Each row comes from the steps of one path. Every step used is in the known rows, and no mark comes twice. Write the path behind each row, first mark first.
Known rows:
zutoz -> veze -> libo -> pudote: [ 0.74  2.20 -2.84  0.57  0.90 -1.64  1.17 -0.40 -3.79  2.08 -3.44  3.62
 -1.56 -0.44 -1.93 -1.21  0.46 -0.56  1.11  2.25 -1.43  3.66  1.51 -0.57
 -1.46]
kogi -> libo -> lapo -> fegiv -> veze -> pozuv: [-0.50  2.24  1.37  2.03  0.76  1.40  0.65  2.93  1.75 -3.22 -2.25 -0.27
  2.67  2.88 -0.26  0.61  3.87  0.80 -0.12 -1.90 -1.14 -2.55 -1.03  0.35
  5.10]
lapo -> fegiv -> veze -> libo -> pudote -> vikam: [-0.43 -0.19 -6.93 -1.26  0.29 -2.06 -1.52  0.71  2.03  3.82 -4.72  0.30
  2.45  0.48 -1.51 -1.55  0.60  1.28 -0.29 -2.76 -1.49  3.41 -1.46 -0.55
 -1.86]
pudote -> libo -> lapo -> fegiv: [ 0.68 -1.21 -2.86  3.24 -2.05 -0.51 -3.63  0.70 -0.44  0.98  0.79 -1.51
 -1.97  1.27  0.12  0.09 -1.93 -0.22 -2.06 -2.32  1.25 -3.03 -1.83 -0.20
 -0.46]
vikam -> pudote -> libo -> veze -> fegiv: [ 0.58 -0.27 -2.05 -2.25  1.06 -0.42  0.16  1.16 -1.88 -0.91  4.43  0.44
  2.98 -1.91 -0.21  1.18  2.86  3.98  2.29  1.82  0.96 -0.56  2.72 -1.97
 -0.10]
zutoz -> pudote: [-2.32 -0.58  1.41 -1.45  1.00 -2.29 -1.78 -0.34 -2.87  1.18  3.51 -0.08
 -5.19 -3.91  1.40 -0.50 -1.43 -0.71 -0.65  3.20  0.65  1.13  1.54 -0.36
  1.39]
lelu -> vikam -> pudote -> libo -> veze: [ 0.01 -3.38  1.49  0.16 -2.50  0.46  0.55 -3.29 -2.13  0.33  1.43 -0.23
 -0.15 -0.27 -0.32  1.43  1.75  0.56  0.86  0.39 -0.72  0.36  1.69 -0.95
 -4.73]
lelu -> vikam -> pudote -> libo: [ 0.50 -2.12  1.99  0.99 -1.83  0.63  0.60 -3.42 -1.31  1.30  0.74 -0.29
 -4.69 -1.12 -0.50 -0.80 -1.09 -0.30  0.56  0.37 -0.78  1.27  0.96 -0.63
 -5.26]
lelu -> libo -> lapo -> fegiv -> veze: [ 2.28  0.50 -2.04  4.68 -3.32  0.54 -0.95  1.23  2.30 -0.89 -1.74 -1.47
  1.62  2.73 -0.57  1.66 -1.67 -1.27 -1.04 -1.83  0.13 -0.42 -0.60 -1.13
 -1.46]
libo -> lelu -> vikam: [ 1.10 -0.81  3.99  0.45 -2.46  0.28  2.16 -2.80 -3.34 -0.23 -0.95 -1.36
 -2.20 -1.31  0.56  0.27 -1.66 -3.17  0.18  0.50  2.48  2.02 -0.58  0.65
 -2.77]
vikam -> pudote -> libo -> lapo -> fegiv: [ 0.59 -2.14 -3.86  2.45 -3.14  0.56 -3.41 -0.37  0.27  1.60  1.52  0.52
 -0.89  0.81  0.59  2.51 -1.45  0.50 -0.14 -1.94 -1.67 -1.35 -1.44 -0.79
 -1.39]
kogi -> libo -> pudote -> vikam: [-1.55 -0.29  0.46 -3.67  0.94  0.89 -0.46 -1.18 -4.91  1.11 -2.28 -1.99
 -2.06 -1.83 -0.45 -3.18  1.91  0.57 -0.98  0.42 -0.32  3.10 -0.67  1.58
 -1.19]
fegiv -> veze -> pozuv: [-0.13  3.07  4.31 -0.92  4.34 -1.09  1.93  1.70  1.35 -3.05 -1.07 -0.83
 -2.02 -0.98 -1.36 -2.80  2.16 -0.14  0.83  1.65 -0.34  0.20 -0.07 -0.03
  5.21]
pozuv -> pudote -> libo -> lelu: [-0.47  0.10  0.65 -1.73  0.99  0.94  0.17 -0.71 -0.35  0.17  1.88  0.70
  0.25 -2.00  1.40 -1.89 -3.70 -0.55 -0.49  1.70  2.27  0.17  0.40  1.49
 -0.59]
libo -> lapo -> fegiv -> veze -> pozuv -> pudote -> vikam: [-1.87 -1.34 -0.65 -3.87  2.39  0.37  0.05  0.14  4.93  0.80 -0.11  0.24
  0.70  3.23  0.36  2.03  1.67 -0.22 -1.61 -2.99 -2.79 -2.81 -1.85  2.50
  2.23]
lelu -> libo -> lapo -> fegiv -> veze -> pozuv -> pudote: [ 1.46  1.26  0.52  2.34  0.46  1.97  2.02  1.75  6.46 -1.10  0.43  2.20
  3.08  3.44  0.98  3.38 -1.57  0.20  0.78 -2.47 -2.69 -1.76 -0.43  0.65
  0.92]
lapo -> fegiv: [ 0.32 -0.56 -0.64  1.69 -0.96 -3.03 -1.35  1.18 -1.03  1.17 -2.44 -0.20
 -3.36 -2.29  1.92 -2.52 -0.77 -1.74 -1.80  0.05 -0.65  0.12 -0.88 -0.91
  0.32]
lelu -> libo -> lapo -> fegiv: [ 2.59  0.10 -1.39  5.03 -3.97  0.26 -1.30  0.79  0.17  1.27 -0.18 -1.49
 -1.06  2.01  0.74  1.82 -3.02 -1.72 -0.84 -2.08  0.04 -0.21 -1.54 -0.78
 -2.63]
kogi -> libo -> lapo -> fegiv: [-0.47  0.35 -0.63  2.97 -2.89  1.10 -1.98  1.20 -2.36 -0.26 -1.68 -0.16
 -0.24  1.26  1.51 -0.11  0.61 -0.56 -2.03 -0.74 -0.92 -1.81 -0.64 -0.15
  0.74]
lapo -> fegiv -> veze: [ 0.02 -0.58 -1.17  1.25 -0.06 -2.88 -0.94  1.74  1.34 -1.00 -4.05 -0.59
 -0.81 -1.33  0.85 -2.64  0.65 -1.31 -2.16  0.55 -0.30  0.32  0.44 -1.36
  1.48]
lapo -> fegiv -> veze -> pozuv -> pudote -> libo: [-0.62  0.07 -0.22 -0.19  3.87 -0.93  1.51  2.67  5.39 -0.87 -0.71  1.59
  1.12 -0.26  1.07 -2.45  0.19  1.26 -0.54 -1.61 -1.02 -2.38  0.43  0.81
  2.58]
zutoz -> veze -> libo -> lelu: [ 0.34  4.05 -1.35  0.24 -0.37 -1.07  1.89  0.06 -3.71  1.15 -3.69  0.99
  0.12  0.05 -2.17 -0.34  0.35 -3.55  1.07  3.08  1.83  2.86  1.57 -0.30
 -0.51]
vikam -> pudote -> libo -> veze: [-0.53 -1.11 -0.30 -0.68 -0.48 -0.45 -1.27 -0.70 -1.81 -0.21  1.92 -0.47
  0.88 -1.92 -0.45 -0.14  1.88  1.40  0.84  1.83 -0.51  0.42  1.19 -1.41
 -0.58]

Write each row's path:
[ 1.10 -1.32  2.69  1.00 -2.24  0.97  1.33 -2.52 -2.94 -0.02  0.08 -2.77
 -2.36 -0.49 -0.68 -0.93 -2.05 -1.71  0.01 -0.54  4.53  0.56 -0.54  0.81
 -4.19] : pudote -> libo -> lelu -> vikam
[-0.33 -1.71 -0.37 -4.05  1.16 -1.07 -1.32 -2.05 -3.62  2.37 -0.89 -1.94
 -4.34 -2.11 -0.59 -2.04 -0.14  0.00 -0.87  0.17 -0.22  3.03 -1.87  1.31
 -1.36] : libo -> pudote -> vikam
[-1.21  0.78  4.15 -2.91  3.76 -0.62  2.39  0.46  0.70 -1.21  2.05  2.74
  1.44 -1.35  2.21 -0.04  2.15  1.32  0.87  1.94 -2.52 -1.50  0.90  0.78
  3.76] : libo -> veze -> pozuv -> pudote
[ 0.35  0.21 -0.41 -0.64 -0.93  0.73 -0.43 -1.06 -1.91 -0.27  1.68 -0.72
  0.08 -2.29 -0.25  0.53 -1.68 -0.10  1.74  1.24  1.57  2.30 -0.53 -0.08
 -0.80] : vikam -> pudote -> libo -> lelu
[ 0.02  4.73 -1.29  0.04  0.18  0.12  0.45  0.98  1.13 -0.53 -2.86  0.28
  3.84  0.06 -1.94 -1.69 -0.89 -0.25  1.44  1.87  1.83  2.84  0.20 -1.24
  1.77] : fegiv -> veze -> libo -> lelu
[-0.38 -0.19  0.32 -0.20  2.12  0.36  0.56  1.42  5.16 -1.36  0.07  3.58
  2.37  2.25  1.79  2.27  0.10  0.47 -0.51 -1.49 -3.21 -3.11 -0.69  0.93
  4.37] : libo -> lapo -> fegiv -> veze -> pozuv -> pudote
[ 0.92 -2.01  3.06 -0.36 -3.41  0.87  2.19 -4.16 -2.34  0.21  0.01  0.90
 -1.11 -1.72  1.09  3.14 -1.18 -2.35  2.14  1.26 -0.76  3.76 -0.09  0.06
 -3.90] : libo -> lelu -> vikam -> pudote
[ 0.70  1.46  0.33  1.05 -3.80  1.44  2.13 -3.28 -0.44  2.58 -0.80  2.69
  1.46  0.15  0.00  2.57 -2.19 -0.80  3.75  0.59 -1.61  4.54  0.24 -0.95
 -4.73] : veze -> libo -> lelu -> vikam -> pudote
[ 0.33  4.66 -0.84  0.60 -0.66 -0.15 -0.02  0.36 -1.24  1.34 -1.10  0.59
  1.58 -0.75 -0.73 -1.34 -2.52 -0.46  1.75  1.57  1.50  2.88 -0.81 -0.73
  0.79] : veze -> libo -> lelu
[ 0.62  1.11  0.87 -0.14  0.02  0.09 -0.59 -0.04 -2.90 -0.75  0.72 -2.93
 -1.31 -2.02 -0.81 -2.05 -2.16 -0.92 -0.12  0.92  4.64  0.71 -0.93  0.45
  0.14] : pudote -> libo -> lelu
[ 0.64  0.79  0.30 -1.92  1.43 -1.75  0.81  2.00 -3.17 -1.46  2.32  0.14
  1.71 -1.95  0.73 -0.35  3.01  2.41  0.89  2.63  2.02 -0.86  2.18 -1.56
  1.95] : libo -> veze -> fegiv
[-2.70 -0.31  3.59 -6.67  4.10 -0.25  1.74 -0.73  0.23  1.20  1.58 -0.42
  0.24 -0.18  0.72 -0.31  3.78  0.47 -0.12  0.44 -1.83 -1.29  0.14  2.36
  1.95] : libo -> veze -> pozuv -> pudote -> vikam
[-2.54 -0.34  1.99 -2.16  3.64 -1.46 -0.24  1.42 -1.52 -0.23  6.25 -1.72
 -0.50 -1.86 -0.35  1.21  2.97  2.10  1.66  0.38  2.38 -2.20  0.95  0.36
  3.80] : zutoz -> pudote -> libo -> veze -> pozuv
[ 0.57 -2.00 -4.25  2.04 -2.08  0.54 -3.18  0.15  2.89 -0.58 -0.09  0.08
  1.58  1.72 -0.90  2.37  0.06  0.75 -0.60 -1.50 -1.46 -1.35 -0.39 -1.28
 -0.16] : vikam -> pudote -> libo -> lapo -> fegiv -> veze
[ 0.69 -1.30 -3.53  2.61 -1.24 -0.14 -3.37  1.38  1.59 -0.90 -1.04 -1.71
  0.39  2.14 -1.22 -0.27 -0.38  0.13 -2.49 -2.02  1.56 -2.96 -0.84 -0.72
  0.68] : pudote -> libo -> lapo -> fegiv -> veze
[-0.37 -2.24 -3.51  0.99 -0.29  0.69 -2.57  0.49  4.06  0.17  0.48  1.78
  1.80  2.02  0.79 -0.05 -1.98  0.77 -3.13 -1.42 -0.52 -3.35  0.65  0.29
  0.10] : pozuv -> pudote -> libo -> lapo -> fegiv -> veze
[-1.05  1.98  2.89 -2.00  5.57  0.62  1.90  1.36  3.87 -1.86  1.20  0.90
 -0.52 -0.39 -0.60 -3.30  0.29  1.75  0.13  1.12 -0.48 -1.75  1.34  1.21
  3.22] : fegiv -> veze -> pozuv -> pudote -> libo
[-0.05 -0.14 -0.64 -1.34  0.79  1.65  1.37  0.71  5.80  1.03  0.30 -1.09
  1.65  4.49 -0.41  3.12 -0.04 -0.52 -0.19 -3.87 -2.02 -1.57 -1.27  2.03
 -0.98] : lelu -> libo -> lapo -> fegiv -> veze -> pozuv -> pudote -> vikam
[ 0.37 -1.00 -2.17  2.12 -1.53 -0.80 -2.56  0.66  1.29 -1.17 -2.11 -0.43
  0.39  1.57  0.19  0.71  0.13 -0.95 -2.09 -1.02 -0.61 -1.62 -0.82 -0.89
  1.91] : libo -> lapo -> fegiv -> veze
[ 1.15 -2.64 -0.04 -0.93 -1.13  0.77  2.01 -1.16 -2.32 -0.47  4.16  0.58
  1.94 -0.33 -0.19  2.52  3.05  3.35  2.29  0.51  0.92 -0.52  2.98 -1.52
 -4.20] : lelu -> vikam -> pudote -> libo -> veze -> fegiv
[-0.67  1.15  2.13 -1.27  4.05  2.41  0.16  0.57  4.09 -2.18  2.78  1.14
  0.70  2.51 -1.31 -0.03 -0.26  2.20 -0.03 -0.04 -0.53 -3.60  0.29  1.61
  3.74] : fegiv -> veze -> pozuv -> pudote -> libo -> lapo
[-0.12  0.38  4.90  0.76 -2.91  2.30  3.09 -1.98 -4.74 -1.46 -2.29 -1.36
 -0.21 -0.58  0.85 -0.92  0.27 -2.31  0.04  1.02  2.38  1.98  0.46  0.87
 -2.74] : kogi -> libo -> lelu -> vikam
